Each row comes from the steps of one walk. Every step used is in the known rows, and no mark comes twice. Write the walk behind each row, first mark first.
Known rows:
kovet, bevi, lepos: [-18  24 -10 -23 -14  -4 -52  14 -25  -3 -11   6   4   1 -38  10  17 -52
  15  -2  19 -19   9  34  -4 -10 -13]
gezod, serefiv, togon, togu, modo, lepos: [-35  -9  -2   7 -10   6 -14  41 -27  19   7  24  28   9 -17  24  -9 -62
  67  53  56 -30   6  -7  44  16  -5]
togon, togu, bevi, lepos, modo: [-15  -1   5 -30 -22 -21 -17  16 -28   6 -21  11  12  19 -13  14 -16 -53
  24  16  -9 -22   9  24 -23  17  -3]
tese, gezod, serefiv, togon, togu, bevi: [-35 -26 -30   9 -10   4  18  32 -16  19  19   0  16  36  14  22  46 -61
  45  31  17 -17  18   0 -19  21  -1]
serefiv, gezod: [-21  13 -17 -10 -10  15 -49   9 -20  -1  11   8  15   8  -2  10  13 -42
  28   8  42   3  10  48 -22   8  -4]
togu, bevi, kovet, gida, tese, gezod, serefiv, togon: [-56   1 -41  -7 -10  14   6  40 -37   2  39 -30   7  39  12  23  79 -67
  20  -1  12   1 -11  28 -32   5  -7]
bevi, kovet, modo: [-33  26  -4 -10 -17   9 -51  25 -21  -3  -1  -6  10  25   4   7  20 -48
  25   2   0  -9 -33  41  -7  -2  -2]
serefiv, togon, togu, gida, tese, gezod: [-33 -12 -23  11   1 -15  26  10  -8 -19  16  -7  30  60  18  24  26 -21
  40  17  48  12  17   8  -1   0   6]
tese, gezod, serefiv, togon, togu, bevi, lepos: [-28 -14 -26  -9 -14  -3  14  34 -20  31  18  -3   8  37  14  20  46 -78
  46  24  18 -32  24  -1 -21   7  -9]
lepos, modo, togu, bevi, kovet: [-32   4   0 -21 -25  -3 -23  10 -28 -23  -3   9   8   0   0   8  10 -83
  24   4  -5 -10 -15  -7 -36  21  -2]
lepos, modo, togu, gida, tese, gezod, serefiv, togon: [-48  -1 -25  12  -8  16  12  40 -20 -52  32   7  27  11   3  18  11 -85
  41  21  58   9   7 -16  -9  24   0]
serefiv, togon: [-24   1  -4  17 -14   8 -41  11 -17  -7   9  12  22  30  -5   8  12 -33
  37  -4  32  10  18  13 -13   2  -7]
lepos, modo: [-23   3   1  -2 -21   3 -54  15 -24 -23  -9  14  21   6 -20   6 -21 -44
  20   3  15  12   1  31  -8  18  -3]
liren, gezod, serefiv, togon, togu: [-41 -11 -10  12  -3  27 -30  37 -22  11   6  25  35  32  -1  23  32 -75
  50  27  47 -17   7  29   1   2   2]
kovet, bevi, lepos, modo: [-18  21   0 -23 -21  -1 -57  22 -22 -19 -14  10  12 -18 -53  10 -13 -63
  12  -1  13 -12   1  39  -7   5 -11]
bevi, kovet, gida, togu, modo: [-54  26  -7 -25 -15  -9 -24  26 -39  17  10 -22  17  33   3  12   6 -31
  17 -16  32  -8 -32  33  20  -2  -1]
bevi, kovet, modo, lepos: [-33  25   1 -13 -14   2 -50  28 -22   3  -1   7  13   7  -9  11  20 -66
  39  13  -2 -20 -31  18  15   3  -3]
kovet, gida: [-29  22  -8  -3  -8  -5 -48  27 -38 -13  -2   4  14  39 -27  13  12 -31
  20   2   6   8   7  47  -2   7   5]
liren, gezod, serefiv, togon, togu, gida: [-47 -11  -8  13  -2  19  -2  45 -16   0  13   9  34  44   2  25  19 -75
  49  26  72 -11  13  40   2   4   6]
tese, gezod, serefiv, togon: [-36 -11 -29  19 -12  19 -23  34 -15   3  31   0  17  26   6  11  42 -68
  44   8  42   1  16   7  -5   8  -8]
togon, togu, modo, lepos: [-21  -4   4  -9  -9 -19 -22  19 -28  15 -17  23  24  17 -15  18 -28 -33
  52  46  33 -24   0   7  44  11   3]
gezod, serefiv, togon, togu: [-31  -2 -11  12 -10  13 -24  28 -23   4   6  22  24  29  -7  21  32 -61
  53  28  35 -13  15   4   9  10  -4]
modo, togu, gida, tese, gezod, serefiv, togon: [-46   1 -36  11  -1  13  18  33 -24 -36  37   2  20  29  18  18  43 -73
  45  21  63   4  17 -22  -7  10  -1]
bevi, kovet: [-27  11  -7 -12 -19   1 -47   1 -24   0   3  -5   9  25   5   4  35 -53
  25 -12  21   1 -11  22  -6  -8  -9]
bevi, kovet, gida, togu, modo, lepos: [-54  24  -2 -28 -12 -15 -25  28 -40  25  10  -9  20  15 -10  17   6 -50
  32  -5  28 -21 -30  12  42   2  -1]

Write each row's walk:
[-24  11   3  -4 -15   0 -47  14 -27 -40 -10  33  21   1 -18   7 -18 -67
  34  16   9   0   3  -8  -8  23   2] : lepos, modo, togu
[-47  10 -24 -25 -11 -12   1  24 -39 -35  10  -8  10  22   1  18  33 -71
  12   8 -20  -1 -23   8 -38  19   8] : lepos, modo, togu, bevi, kovet, gida, tese, gezod
[-41 -15 -31   7  -6  10   9  34 -26   6  18  -1  27  33  15  23  17 -34
  47  44  57 -10  -4   9  18   7  -3] : gida, tese, gezod, serefiv, togon, togu, modo
[-38   3 -18   6  -3  10   9  27 -27 -19  13   5  26  39   3  26  29 -43
  40  28  62   0  13  12  13   7  -2] : gezod, serefiv, togon, togu, gida, tese
[-26   0  -2 -10 -19  -4 -24  18 -31 -30 -10  23  13   0 -11   8 -15 -60
  22  17  -7  -6   5  -6 -35  33   2] : lepos, modo, togu, bevi
[-35  16  -9 -18 -20   5 -27  29 -24   6  -2 -17   3  23  10   8  23 -42
  13   3 -16 -13 -31  44 -33   9  -3] : togu, bevi, kovet, modo
[-45   5 -16 -30 -20  -6 -11  -3 -30  26   8 -17   9  21  28   7  47 -41
   9 -29   6 -10 -19   6 -22   3 -10] : gida, togu, bevi, kovet
[-16  21   7 -21 -19  -7 -49  18 -31 -29 -10  29  14   1 -19   5 -17 -84
  35   7  10 -15   9 -11 -11   9  -6] : bevi, lepos, modo, togu
[-48   9 -38  10  -2  17 -17  45 -36 -15  32  -7  20  38  -8  23  52 -49
  29  12  28  11   8  26  -4   6  -3] : kovet, gida, tese, gezod, serefiv, togon
[-28  33  -6 -31 -10  -8 -16  21 -30 -58  -9  13  14 -13 -40  17 -13 -70
  13  11  34 -12   0  11  -7   5  -4] : kovet, bevi, lepos, modo, togu, gida, tese
[-24   2  -3  -4  -6 -19  -4  12 -18 -11  -9   4  20  47  -2  17   1 -31
  34  18  38  -2  14  28  10   7   8] : togon, togu, gida
[-55  27 -35 -15  -4  15   9  47 -27 -33  27 -16   8  22  27  16  51 -89
  34  25  30 -15 -32   6   2   6   3] : bevi, kovet, modo, togu, gida, tese, gezod, serefiv
[-37  22 -10 -22 -12 -12 -17  23 -41 -14   3   0   1  33  -5  15  40 -71
  23   3 -15 -14  -8   6 -30  11   4] : modo, togu, bevi, kovet, gida
[-49  18  -8 -31 -15  -4 -14  23 -28  30   3  -5  13   1  13  14  32 -53
  22  -3 -19 -31 -37   0   1  15  -5] : gida, togu, bevi, kovet, modo, lepos
[-45  15 -34 -24  -4 -14   6  17 -42 -20  15 -13   3  40  15  19  63 -60
  16   8 -17  -5 -15   2 -34   4   6] : modo, togu, bevi, kovet, gida, tese, gezod
[-33  27 -18 -10  -2  -2 -42  18 -49 -26  -4   3  15  38 -20  16  20 -13
  10   5   6  16  -1  44  -1   0   2] : kovet, gida, tese
[-40   6  -4 -17 -12  -9 -26  15 -33  24   0   9  25   1  -1  10 -20 -25
  33   8  44 -17  -9  -6  40  11  -6] : gida, togu, modo, lepos
[-38  33  -1 -10 -11  -1 -16  34 -18 -32   5  -3   9  28   9  10  13 -72
  35  11  20 -15 -23  12  -6   5   6] : bevi, kovet, modo, togu, gida
[-34   2 -14  14 -15  25 -41  30 -26  -3  18  12  17  17  -7  11  29 -62
  40   7  45   1  14  13  -4   8 -13] : gezod, serefiv, togon
[-46  -6 -37  12  -5  16  11  32 -20 -19  37 -17  20  35  17  17  38 -49
  33   9  67  15  14  17  -6   4  -6] : togu, gida, tese, gezod, serefiv, togon
[-25  27   3 -24 -16 -12 -22  30 -19 -46  -9  14  11 -12 -48  14 -24 -86
  23   7  35 -18  10  12  -7  11  -2] : kovet, bevi, lepos, modo, togu, gida
[-39  24  -3 -38 -20 -17 -20  33 -44   8  -4  -7  13  17 -20  14  -7 -48
   1 -22 -15 -13   0  32 -21  19  -3] : kovet, gida, togu, bevi, lepos, modo
[-52  10 -22 -14  -8   7   5  34 -44   2  15  -7  15  42  -2  33  69 -60
  29  18   5 -14 -13  24 -14   7  -3] : gezod, serefiv, togon, togu, bevi, kovet, gida, tese
[-38 -21 -17  12  -8   0   2  45 -17  24  19  14  27  17  -2  24   4 -68
  73  53  55 -28   8 -12  40  15  -1] : tese, gezod, serefiv, togon, togu, modo, lepos
[-30   7 -10 -21 -17  -5 -18   4 -30  -7   2   4   1  18  15   7  41 -70
  27   3   0 -16  -9 -13 -33   7  -5] : modo, togu, bevi, kovet
[-38 -10 -33   9  -1  11  -1  21 -23  -2  18   9  26  37  13  24  55 -49
  46  31  34  -5   8  -6   7   5  -3] : gida, tese, gezod, serefiv, togon, togu
[-46  -6 -13  15  -9  40 -47  41 -24   4  19  14  28  20  -1  14  28 -74
  39   9  54  -4   7  37 -12   1  -5] : liren, gezod, serefiv, togon
[-27  14  -6  -3  -7  -9 -13  17 -24 -35   1  11  13  30   0   9   1 -54
  34  11  41   1  16  -4  -4  10   4] : modo, togu, gida
[-32  30  -3   0  -5  -1 -17  42 -23 -40  -2  10  15  29  -3  11 -14 -51
  33  24  20  -9  -4  13  -4  17  11] : kovet, modo, togu, gida
[-17  15  -8 -29 -14 -13 -21  14 -39  -3  -6  14  -1  19   3   6  15 -65
  27   9  -2 -27  18 -12 -35   5  -8] : modo, togu, bevi, lepos
[-51   8 -33  -2  -2   5   0  34 -29  -2  27  -9  21  50   4  31  79 -73
  43  19  20  -8 -12  14   8  -4   1] : bevi, kovet, gida, tese, gezod, serefiv, togon, togu
